Each row was made from one walk, in order. Every step used is in the known rows, and no mark comes twice. Write each row's walk.
Known rows:
fogobo > sisu > zadi > beniz: [-0.62 -0.28  2.19 -0.51  0.69  0.04  0.93  1.09 -1.46 -0.61  1.96 -0.42
  0.62 -0.69  3.05  0.54  0.35  2.24 -3.61 -0.53  1.43  2.99  5.11 -2.17]
sisu > vinak > beniz > zadi: [-1.50  0.30 -3.02  2.15  0.76  0.47  0.88  1.20  2.71  0.78 -2.65 -0.19
 -1.37  0.78 -3.12  0.68 -0.42 -0.57  0.94  0.31  2.21  0.17 -0.83  2.45]
tevu > sisu: [ 1.11 -0.12  1.30  0.26 -0.44 -0.98  0.45 -0.25 -0.95 -2.41  0.31  1.10
 -0.67 -2.28 -0.26 -3.25  0.63 -1.32  2.41  1.98 -3.21  1.09 -2.98 -0.97]
tuzos > sisu: [ 2.42 -0.87  5.14  0.01 -1.61 -1.45 -0.43  0.11 -1.43 -0.34 -0.35  0.83
  0.78 -1.62  0.57 -2.49 -1.75  0.42  0.89  1.26 -1.49  0.82 -4.39  0.06]
tuzos > sisu > vinak > beniz > fogobo: [ 0.66 -0.11  0.19 -0.47  0.60  1.67 -2.49  0.49  1.31  4.18 -3.00  0.51
  0.70  2.49 -1.81  0.36 -0.87  2.05  1.35  0.04  2.95  0.46 -5.45  1.88]
tuzos > sisu > fogobo: [ 0.43 -1.55  4.70 -0.44 -1.29 -0.13 -0.35 -0.51 -1.17  0.27 -0.05  0.40
  1.62 -1.28 -0.47 -0.99 -1.68 -0.50 -0.98  1.23  0.51 -0.23 -4.58 -0.75]
beniz > zadi: [-0.67 -0.91 -1.57  1.75 -0.68 -0.79  1.61  0.11  0.35 -2.37 -0.95 -0.08
 -0.81 -2.46 -0.80 -2.69  0.40 -2.67  1.29  1.25 -2.26 -0.72 -0.48  2.11]
vinak > beniz > fogobo > sisu: [ 0.76  0.55 -1.86 -0.53 -0.31  2.38 -0.60  1.94  0.21  2.54 -1.44  0.05
  1.61 -0.09 -0.50  0.62  1.09  0.36 -1.62 -2.10  0.41 -1.80 -3.19  1.35]
sisu > tevu > loket: [ 0.61  1.05  0.42 -0.72 -1.06 -2.10  1.54 -1.89  0.73 -3.14 -0.78 -1.00
 -1.94 -0.19 -1.64 -0.35  0.14  0.08  0.57 -0.42 -0.81  0.26 -0.93 -2.23]
fogobo > beniz > zadi: [-1.42 -0.71 -3.13  0.16 -0.08 -0.70  1.47  0.18 -0.73 -0.66  1.03 -0.69
  1.03 -3.01 -1.21 -1.46 -0.96 -3.32 -0.29 -0.86 -3.82 -2.35  1.09  2.32]
vinak > beniz: [ 2.51  1.23  1.05  1.86 -1.29 -1.16  0.17  1.49  0.42 -0.21 -1.95  0.19
  0.11 -0.04 -1.34 -0.23 -0.65  0.27 -0.91 -0.90 -0.10 -0.84 -1.33  0.70]
sisu > tevu: [-0.75  2.08  2.83  0.90 -0.72 -1.33  1.79 -0.27  0.87 -1.91 -1.00 -0.66
 -1.57  1.22 -0.77 -1.10 -0.68 -2.06 -0.42 -0.61 -0.75 -0.14 -0.50  0.40]
zadi > beniz > fogobo > sisu: [ 0.91 -0.14 -1.63 -0.30 -0.48  1.44  0.28  0.19 -1.09  0.90  0.41  0.35
  1.99  0.48  1.04 -0.68  1.15  1.04 -2.58 -0.52  1.22 -0.06  2.70  0.06]
zadi > beniz > vinak: [ 3.39  1.02 -2.06  2.49 -1.22 -1.96  0.56 -0.26 -0.38 -1.81 -0.39  1.07
  1.31  1.15 -0.21 -1.00  0.49  1.51  0.76  1.15  0.18  0.32  6.08  1.34]
fogobo > sisu > zadi > beniz > vinak: [ 0.06  0.26 -1.05 -0.05  0.95  0.12  0.30  1.05 -1.04 -0.55  1.64  0.22
  1.25 -0.10  2.63  1.12  1.30  2.73 -0.90 -0.07  1.08  2.39  6.46 -0.40]
vinak > sisu > tevu > loket: [ 1.23  0.57  1.35 -0.90 -1.27 -0.32  0.70 -1.68  1.77 -1.04  0.13 -0.25
 -2.46  0.34 -0.83  2.80 -0.09  0.86  0.23 -0.07  0.40 -1.01 -3.07 -2.94]
fogobo > beniz > vinak > sisu > tevu > loket: [ 1.24  1.27 -3.51 -2.00 -0.32 -0.06 -0.15 -1.57  1.36  0.69  1.68 -0.23
  0.25  0.33 -1.50  4.48 -0.40  0.75  1.10 -1.72 -1.64 -3.28 -0.19 -0.84]
zifud > sisu > zadi: [-0.76 -2.02  2.75 -0.14  0.32 -2.36 -2.10 -0.90 -1.46 -1.62  0.59 -0.74
 -2.51  0.11  3.53 -1.21 -0.41 -0.75  2.37  0.88 -0.96  0.83  1.60 -1.22]
tevu > sisu > fogobo > beniz > zadi: [-4.03 -1.62 -3.77 -1.10  1.12  1.92  1.61 -1.05 -0.89  0.04  1.95  0.19
  1.50 -4.24 -2.43 -0.47 -0.22 -4.06 -0.19  0.45 -3.10 -1.86 -1.47 -0.07]
fogobo > sisu: [ 0.71  0.03  2.49 -0.39 -0.87 -0.47  0.93  1.57 -0.99 -1.08  1.16 -0.24
  0.79 -1.80  0.92 -1.48  0.09 -0.97 -1.18 -0.20 -1.43 -0.25 -1.70 -0.33]
sisu > zadi > beniz: [ 0.25 -0.18  1.56  0.98  0.46 -1.99  0.64 -0.10 -0.85 -1.95  0.41 -0.50
 -0.34  0.26  2.03 -0.74  0.39  1.87 -2.03  0.41  0.97  2.66  6.48 -1.22]
zadi > beniz > fogobo > sisu > tevu > loket: [-0.17  0.86 -2.97 -2.17 -0.46  1.65  1.26 -2.04  0.09  0.26 -0.03 -0.41
  0.17  1.00 -0.63  1.74  1.27  2.38 -2.30 -1.63  2.17  0.55  2.27 -2.64]
zadi > beniz: [ 2.59  0.53  1.20  2.09 -1.53 -2.08  1.17 -0.23 -0.82 -1.89 -0.07  0.37
  0.65  0.66  0.13 -1.54 -0.43  1.08 -1.95  0.66  0.71  0.84  4.70 -0.48]
zifud > sisu > tevu: [-0.69  0.63  3.56  0.61 -1.22 -1.74 -0.42 -1.66  0.09 -1.08 -0.76 -0.43
 -3.16  2.36  0.99 -0.36 -2.04 -2.42  1.85 -0.15 -0.27 -0.66 -0.34 -0.58]

Write each row's walk:
[ 1.68  0.57 -2.44  1.15 -0.54  0.52 -0.98  0.73  0.70  1.22 -2.88  0.08
  0.51  0.72 -1.48 -0.73  1.03  0.05 -0.06 -1.25  0.00 -2.11 -1.73  2.26]  vinak > beniz > fogobo
[-0.22 -0.51 -1.27 -1.10 -0.19  1.31 -0.22  0.81 -0.77  0.34  0.13 -0.28
  1.21 -0.82  0.85 -2.01  1.76 -1.31 -0.40 -0.40 -1.26 -1.40 -2.37  1.17]  beniz > fogobo > sisu
[ 0.58 -0.37  0.95 -0.97 -1.53 -2.48 -0.64 -3.16 -0.09 -2.27 -0.47 -0.60
 -3.55  1.04  0.01  0.44 -1.23 -0.21  2.92  0.03 -0.31 -0.30 -0.83 -3.07]  zifud > sisu > tevu > loket
[-0.67 -2.17 -1.13  0.04  0.77 -0.32 -2.81 -2.23 -1.48  0.37  0.06 -0.22
 -1.42  2.29  3.63 -0.59  0.67  1.25  1.06  0.50  1.57  1.07  6.07 -0.87]  zifud > sisu > zadi > beniz > fogobo
[-0.09  1.22  0.83 -0.03  0.60  0.95  0.07  2.72  1.38  2.01 -0.54 -0.42
  0.16  1.36 -1.44  1.95 -0.74  0.87 -1.74 -1.16  3.22  0.62 -2.30  0.11]  fogobo > sisu > vinak > beniz
[ 0.28  1.20 -0.18  0.60  1.10  0.29 -0.41  0.94  1.53  0.76 -1.39  0.94
 -1.27  0.86 -2.60  0.13 -0.07  0.65  2.04  1.12  1.27  1.99 -3.33 -0.56]  tevu > sisu > vinak > beniz
[ 0.72 -0.64 -0.08  0.45  0.78 -0.07 -1.40  0.64  0.91 -0.30  0.97  0.24
 -0.80  0.12  2.37  1.64  1.55  0.74  2.56  1.27 -0.98 -0.44  0.51  0.79]  beniz > vinak > sisu > zadi
[-2.74 -1.41 -0.54 -2.10  1.78  1.59 -0.72  0.91 -0.86  0.27  0.76 -1.24
  0.39 -1.08  2.76 -1.04  2.56 -0.38 -0.40 -0.68 -1.02  0.48 -0.48  0.37]  beniz > fogobo > sisu > zadi
[-1.76 -0.63 -0.63 -1.60  0.70  0.52  0.45 -0.74 -1.71 -0.07  2.54  0.03
  2.15 -2.63 -1.69 -0.57 -0.56 -2.64 -1.17 -0.18 -2.66 -1.69 -1.50 -1.48]  tevu > sisu > fogobo > beniz
[-0.05  2.48 -0.92 -0.40 -0.01  0.79  0.06 -0.01  1.38  1.90  1.61  0.15
  0.66  1.69 -0.61  3.73 -1.06 -1.47  0.20 -1.93 -1.52 -3.64  0.08  1.66]  fogobo > beniz > vinak > sisu > tevu
[-1.48  1.84 -0.42 -0.56 -0.11  2.42  1.48 -0.45  0.29  1.47 -0.33 -0.10
  0.47  2.40  0.30  0.95  0.61  0.23 -3.21 -1.84  2.28  0.25  2.63 -0.06]  zadi > beniz > fogobo > sisu > tevu
[ 0.76  1.33  0.15  1.55  0.37 -0.87 -0.27  1.57  1.92  0.70 -2.02 -0.43
 -0.82  2.38 -2.43  0.59 -0.62  0.76 -0.19 -0.25  2.77  0.50 -0.92  1.04]  sisu > vinak > beniz
[-1.08 -0.02 -3.69 -1.11  0.88  0.53 -0.20 -0.78 -1.17  0.02  2.23  0.72
  3.03 -1.99 -2.08 -0.21  0.48 -2.24  1.54  0.37 -3.18 -2.20 -0.17  0.26]  tevu > sisu > fogobo > beniz > vinak
[ 1.60  0.44  3.61  0.28 -0.04 -0.15 -1.37  1.24  1.02  2.77 -2.07  0.63
  0.18  1.61 -1.80  0.88 -2.49  2.39  0.50  0.27  2.97  1.65 -4.94  0.42]  tuzos > sisu > vinak > beniz
[ 0.07  1.19  6.18 -0.41 -1.22 -0.46  0.67 -0.61 -0.11  0.18 -0.99  0.37
 -0.71  0.38 -0.12 -0.66 -2.50 -0.36  0.28 -0.04 -0.64  0.93 -4.61 -0.09]  tuzos > sisu > tevu
[-0.27 -0.40  1.23  0.06  1.15 -0.57  0.39 -0.72 -1.32 -1.85  1.16  0.84
 -0.79 -1.16  1.89 -1.14  0.98  2.02  0.16  1.64 -0.53  4.39  3.91 -2.84]  tevu > sisu > zadi > beniz
[ 0.11 -1.20 -0.89 -0.05  0.92  1.80 -1.41 -0.86  0.36  1.59  0.59  0.11
 -0.34  1.64  2.88  1.91  1.92  2.35 -1.40  0.42  2.29  0.48  3.76 -0.53]  vinak > sisu > zadi > beniz > fogobo
[ 1.41  0.86 -3.01  0.07 -0.25 -2.00 -0.28  0.52 -0.98 -0.74  1.15 -0.14
  2.57 -0.77 -0.83 -1.05 -0.22 -1.49  1.06 -1.09 -3.77 -2.65  2.49  2.62]  fogobo > beniz > vinak
[-1.80 -0.70  2.78 -1.39  1.05 -0.16  0.39  1.57 -1.05 -1.23  1.79 -1.07
 -0.11 -1.98  2.83 -0.54  0.88 -0.23 -1.35 -0.52 -0.98  1.51 -0.06 -1.07]  fogobo > sisu > zadi
[ 1.01 -0.69  2.46  0.76  0.25 -0.05 -0.29 -0.09  0.09  0.10  1.61  0.22
 -0.83  0.82  3.02  2.31  0.24  2.74 -2.29  0.72  2.20  1.56  4.31 -2.10]  vinak > sisu > zadi > beniz
[-2.69 -2.39 -0.02 -1.40 -0.18  1.40  0.61 -0.73 -1.44  2.04  1.31 -0.10
  2.99 -3.60 -1.60  0.36 -2.63 -2.44 -1.54 -0.33 -1.48 -2.29 -3.08  0.95]  tuzos > sisu > fogobo > beniz > zadi
[-1.98 -0.32 -1.91 -1.41  1.52  1.65 -0.66  0.96  0.83  1.21  0.14 -0.90
  0.55  1.55 -0.26 -1.14  1.78 -1.00  0.37  0.33  1.59 -0.08 -1.81  1.52]  beniz > fogobo > sisu > vinak
[ 3.11  0.08 -0.61  1.47 -1.12 -0.34 -0.97  0.50  1.02 -0.33  0.34  1.16
  0.17  0.37  0.47  0.77  0.84  0.08  2.46  1.57 -1.17 -2.22 -1.09  1.61]  beniz > vinak > sisu
[-2.37  0.27 -2.53  0.69  1.02  2.32  1.18  2.43  2.15  2.05 -1.13 -0.18
 -0.53 -0.43 -2.19  1.96 -0.35 -0.35 -0.55 -0.53  2.71  0.32 -2.13  1.46]  fogobo > sisu > vinak > beniz > zadi
[-1.15 -1.01 -2.25 -0.64  1.94  1.19 -0.61 -1.48 -1.15 -0.38  0.16  0.70
 -0.37 -0.26  1.79 -1.59  2.58  1.61  0.96  1.41 -0.36  3.11  3.25 -1.27]  tevu > sisu > zadi > beniz > fogobo
[-1.50 -1.09 -2.52  1.83  0.35  0.19 -1.38 -0.12  1.95  1.60 -2.25  0.18
 -3.00  1.94 -1.45  1.43 -1.72 -0.82  3.05  0.84  2.77 -0.28 -0.70  1.50]  zifud > sisu > vinak > beniz > zadi
